Each row comes from the steps of one walk. Every step used is in the known rows, and no mark comes twice. Write the walk behind each row, first mark first.
Known rows
fama > reni: .22  .26  .47  -.08  .06  .05  -.02  -.04  -.48  .42  -.12  -.11  .06  -.06  -.06  -.27  .13  .00  .22  -.08  .00  .19  -.17  .14  .06  -.45  .09
moge > sapi > vafo > zasug > fama > reni > gumufom: .24  .63  .15  -.03  .14  .14  -.41  .08  -.12  .21  -.32  -.06  .48  -.17  .12  -.23  -.22  -.11  .31  .02  -.02  .00  -.21  .13  -.21  -.40  -.26
moge > sapi > vafo: .10  .15  .50  -.13  -.03  -.15  .00  .31  -.39  .08  -.12  -.18  .39  -.26  .01  -.23  -.07  -.10  .23  -.07  -.10  .11  -.15  .26  .08  -.63  -.12
siro > vafo > sapi: -.21  -.08  .69  .02  -.36  -.21  .09  .25  -.69  .45  -.25  .01  .25  -.31  -.14  -.14  .02  .04  .10  -.23  .17  .47  -.21  .19  -.03  -.52  -.08
suvuza > moge > sapi > vafo: -.04  .21  .58  -.22  -.02  -.15  .03  .12  -.38  .01  -.06  -.11  .37  -.07  -.05  -.15  -.07  -.13  .34  .03  .00  .16  -.13  .15  .26  -.57  -.16
zasug > fama: .16  .23  .24  .00  .06  .03  .24  -.05  -.32  .21  -.25  -.08  -.04  -.09  -.09  -.25  .14  .00  .15  -.11  .15  .12  -.39  .08  .04  -.33  -.05
reni > vafo > siro: .10  -.03  .03  -.26  .29  -.11  .17  -.20  -.33  .18  .02  -.05  -.02  -.24  -.08  -.45  .27  -.15  .10  -.26  .10  .25  -.23  .27  .05  -.56  -.04
vudesa > reni: .14  -.31  .38  .00  .05  -.13  .12  .02  -.42  .43  -.13  .00  .04  -.09  -.10  -.11  .34  -.09  .27  -.09  .05  .16  -.16  .25  .16  -.43  -.09
vudesa > reni > vafo: .15  -.29  .28  -.16  .22  -.18  .12  -.21  -.45  .21  .00  -.01  .00  -.23  -.06  -.07  .40  -.09  .27  -.01  .07  .20  -.10  .31  .18  -.45  -.14
moge > sapi > vafo > siro: -.01  .08  .22  -.19  .07  -.15  -.12  .36  -.34  .05  -.08  -.13  .37  -.18  -.04  -.39  -.07  -.21  .10  -.30  -.07  .10  -.22  .38  -.01  -.66  -.17
moge > sapi > vafo > siro > fama: -.03  -.02  .14  -.24  .18  -.25  -.15  .18  -.37  .07  -.13  -.09  .19  -.28  -.17  -.43  .08  -.18  -.12  -.29  -.16  -.06  -.24  .31  -.09  -.74  -.22
vafo > sapi: .05  -.08  .56  .03  -.19  -.09  .21  .05  -.68  .41  -.11  -.04  .16  -.13  -.01  -.12  .20  .02  .07  -.27  .07  .20  -.19  .21  .09  -.49  -.03
vafo > siro > fama: .06  -.18  .04  -.17  .24  -.15  .13  -.13  -.34  .45  -.15  -.06  -.17  -.16  -.21  -.53  .37  -.09  -.15  -.34  -.02  .04  -.30  .18  -.07  -.63  -.07
suvuza > moge > sapi > vafo > zasug: .08  .20  .39  -.25  .20  -.15  -.06  -.03  -.27  .01  -.17  -.11  .48  -.01  .04  -.22  -.04  -.19  .45  -.04  .07  .17  -.09  .02  .17  -.60  -.22
gumufom > reni: .21  .16  .42  -.05  .02  .08  .18  -.11  -.33  .49  -.19  -.06  .03  -.14  -.05  -.33  .21  .02  .18  .05  .03  .12  -.28  .13  .20  -.47  -.23
suvuza > moge > sapi > vafo > zasug > fama: .07  .42  .21  -.21  .20  -.07  -.06  -.08  -.21  -.24  -.29  -.04  .39  .05  .01  -.12  -.11  -.16  .36  .02  .20  .06  -.28  -.02  .11  -.41  -.31
vudesa > reni > fama > siro > vafo: -.07  -.18  .55  .11  -.10  -.44  .09  .46  -.25  .19  -.17  .08  .16  -.41  -.17  -.23  .15  -.24  .29  -.21  .09  .56  -.05  .20  .03  -.45  -.23
zasug > fama > siro > vafo > sapi > moge: -.17  .12  .68  -.08  -.22  -.40  .13  .42  -.52  .07  -.30  .12  -.04  -.19  -.26  -.04  -.18  -.06  .02  -.02  .13  .48  -.36  .01  -.13  -.30  -.11
vafo > siro > fama > zasug: .03  -.16  .14  -.23  .37  -.37  .08  -.17  -.23  .46  -.09  -.08  .24  -.11  -.22  -.59  .28  -.10  .00  -.42  .11  .02  -.25  .20  -.10  -.68  -.05
zasug > fama > siro > vafo > sapi: -.13  -.02  .66  .02  -.24  -.36  .20  .29  -.59  .21  -.33  .12  -.02  -.32  -.15  -.15  -.04  .01  -.02  -.41  .29  .47  -.39  .10  -.11  -.37  -.16
moge > sapi > vafo > zasug > fama: .20  .35  .15  -.10  .20  -.06  -.09  .10  -.25  -.19  -.33  -.13  .39  -.14  .05  -.23  -.12  -.11  .29  -.12  .07  .00  -.29  .09  -.07  -.48  -.27
gumufom > reni > vudesa: .18  .14  .33  -.15  -.10  .08  .12  -.35  -.46  .36  -.12  -.04  -.08  -.01  .01  -.28  .18  .11  .19  .04  .09  .16  -.25  .15  .20  -.47  -.24
fama > zasug: .13  .04  .50  -.12  .14  -.29  .22  -.06  -.25  .46  -.07  -.18  .42  -.12  -.05  -.40  .17  -.04  .35  -.21  .15  .22  -.14  .15  .07  -.56  .08
gumufom > reni > vafo > zasug > fama: .34  .36  -.04  -.20  .39  .09  .09  -.52  -.20  .00  -.24  .02  .03  -.16  .05  -.31  .21  .02  .23  .12  .22  .04  -.35  -.02  .09  -.36  -.44
fama > siro > vafo > zasug: .09  -.18  .47  -.13  .19  -.39  .22  .11  -.19  .44  -.34  -.07  .06  -.37  -.08  -.50  .08  -.12  .35  -.39  .18  .57  -.15  -.07  -.12  -.59  -.02
sapi > vafo > siro: .11  .00  .14  -.26  .10  -.17  -.08  .12  -.19  .09  -.05  -.10  .12  -.25  -.17  -.37  .04  -.16  .10  -.30  -.08  .17  -.25  .32  .02  -.59  .00
reni > vafo: .19  .03  .31  -.20  .19  -.10  .27  -.24  -.39  .21  .01  -.11  .00  -.32  -.03  -.32  .27  -.03  .23  -.04  .04  .30  -.15  .18  .13  -.54  .02

Write each row's walk
.09  -.01  .36  .09  .09  -.36  .01  .12  -.19  .18  .00  -.04  .62  -.10  -.07  -.21  .24  -.20  .39  -.10  .13  .17  -.04  .28  .14  -.44  -.17 -> vudesa > reni > fama > zasug
.22  .45  .35  .10  -.08  .08  .11  .06  -.21  .21  -.12  -.04  .25  -.19  -.01  -.34  .15  -.05  .20  .14  -.01  .13  -.19  .17  .23  -.43  -.33 -> gumufom > reni > fama
.17  .21  .13  -.30  .31  -.03  -.13  -.20  -.45  .18  .02  -.04  .00  -.14  -.06  -.40  .18  -.10  .12  -.22  .06  .23  -.21  .27  -.01  -.49  .01 -> fama > reni > vafo > siro
.04  -.09  .15  -.37  .35  -.46  -.20  -.08  -.11  .13  -.04  -.10  .33  -.28  -.25  -.51  .09  -.12  .03  -.36  -.03  .00  -.19  .25  -.13  -.72  -.05 -> sapi > vafo > siro > fama > zasug
.30  .49  .07  .05  .19  .25  -.14  -.26  -.09  .58  -.33  -.02  .15  -.07  .03  -.30  .07  -.05  .29  -.04  .12  .11  -.26  .01  -.19  -.29  -.10 -> vafo > zasug > fama > reni > gumufom
-.02  .07  .51  -.06  -.01  -.30  .27  .24  -.28  .26  -.36  .01  -.13  -.35  -.18  -.35  .01  -.06  .14  -.28  .26  .49  -.38  .02  -.10  -.38  -.09 -> zasug > fama > siro > vafo
.00  .19  .19  -.03  .11  -.10  .08  -.04  -.21  .20  -.50  -.05  .12  -.22  -.13  -.31  .00  -.01  .28  -.12  .30  .36  -.35  -.06  -.15  -.39  -.16 -> siro > vafo > zasug > fama
.33  .45  .04  -.15  .16  .11  -.19  -.51  -.46  .04  -.26  -.03  -.06  .19  .06  -.22  .04  .05  .26  -.16  .21  .14  -.29  .00  -.11  -.31  -.05 -> vafo > zasug > fama > reni > vudesa
.08  .22  .49  -.31  .10  -.19  -.20  -.21  -.77  .06  .03  .10  -.04  -.13  -.19  .02  .12  .07  -.11  .27  -.20  .08  -.09  .11  -.05  -.50  -.01 -> siro > fama > reni > vafo > sapi > moge
.30  .00  .13  -.21  .42  -.11  .20  -.40  -.28  .20  -.11  -.13  .10  -.26  .07  -.37  .30  -.06  .37  -.10  .11  .27  -.09  .05  .05  -.57  -.05 -> reni > vafo > zasug
.11  .00  -.05  -.33  .38  -.07  .05  -.42  -.34  .28  -.05  .06  -.19  -.27  -.17  -.50  .40  -.05  -.15  -.05  .02  -.01  -.31  .19  .05  -.59  -.39 -> gumufom > reni > vafo > siro > fama
.11  .06  .03  -.29  .16  -.05  -.23  -.40  -.58  .29  -.09  .00  -.25  .06  -.17  -.41  .20  .01  -.10  -.33  .00  .06  -.21  .20  -.16  -.55  -.01 -> vafo > siro > fama > reni > vudesa
.13  -.09  .43  -.15  .28  -.35  .19  -.22  -.26  .49  -.12  -.14  .25  -.18  -.18  -.46  .29  .01  .14  -.19  .06  .07  -.17  .11  -.03  -.63  .01 -> siro > fama > zasug
.22  .24  .40  -.18  -.06  .05  -.08  -.29  -.60  .29  -.08  -.09  -.08  .08  .00  -.22  .10  .06  .24  -.11  .06  .25  -.14  .18  .02  -.46  .09 -> fama > reni > vudesa
.31  .13  .13  -.23  .39  .03  .10  -.47  -.25  .25  -.13  -.06  .12  -.22  .05  -.37  .28  -.03  .33  .10  .11  .14  -.17  .07  .14  -.55  -.32 -> gumufom > reni > vafo > zasug
-.17  .04  .31  -.41  .30  -.49  -.17  -.04  -.24  .03  .00  -.03  .60  -.04  -.19  -.43  .00  -.20  .11  -.22  .07  -.02  -.20  .19  .05  -.71  -.23 -> suvuza > moge > sapi > vafo > siro > fama > zasug
.09  -.10  .05  -.29  .22  -.25  -.11  -.04  -.23  .11  -.10  -.03  -.07  -.31  -.26  -.44  .15  -.09  -.12  -.28  -.17  .00  -.24  .22  -.06  -.66  -.08 -> sapi > vafo > siro > fama
-.04  -.02  .23  -.30  .29  -.48  -.21  .14  -.26  .09  -.05  -.12  .57  -.21  -.16  -.52  .01  -.18  .00  -.35  -.02  -.08  -.19  .31  -.12  -.78  -.22 -> moge > sapi > vafo > siro > fama > zasug
.22  .14  .32  -.21  .03  -.03  -.12  -.45  -.65  .32  -.12  -.04  -.25  .02  -.09  -.28  .24  .11  .04  -.12  -.06  .10  -.12  .09  -.07  -.54  .02 -> siro > fama > reni > vudesa
.25  -.32  .09  -.18  .42  -.18  .06  -.38  -.33  .19  -.08  -.02  .09  -.21  .01  -.13  .42  -.11  .41  -.08  .13  .19  -.05  .16  .11  -.49  -.19 -> vudesa > reni > vafo > zasug
.09  .54  .40  -.22  .03  -.04  -.19  -.09  -.68  -.21  -.05  .11  .03  .03  -.11  .15  -.06  .05  .03  .26  .01  .14  -.29  .13  -.02  -.24  -.05 -> zasug > fama > reni > vafo > sapi > moge
.04  .30  .60  .03  -.14  -.25  .15  .35  -.16  .26  -.24  .02  .20  -.44  -.11  -.48  .02  -.10  .22  -.04  .08  .49  -.17  .09  .11  -.49  -.35 -> gumufom > reni > fama > siro > vafo
-.24  .04  .70  -.08  -.35  -.28  .03  .35  -.62  .31  -.22  .02  .23  -.16  -.26  .01  -.13  .01  .11  .17  .00  .48  -.18  .11  -.04  -.48  -.02 -> siro > vafo > sapi > moge
.12  .17  .07  -.22  .15  -.01  -.45  -.07  -.12  .51  -.08  .02  .03  -.34  -.22  -.42  .04  -.11  -.07  -.13  -.27  .03  -.14  .29  -.22  -.60  -.08 -> sapi > vafo > siro > fama > reni > gumufom
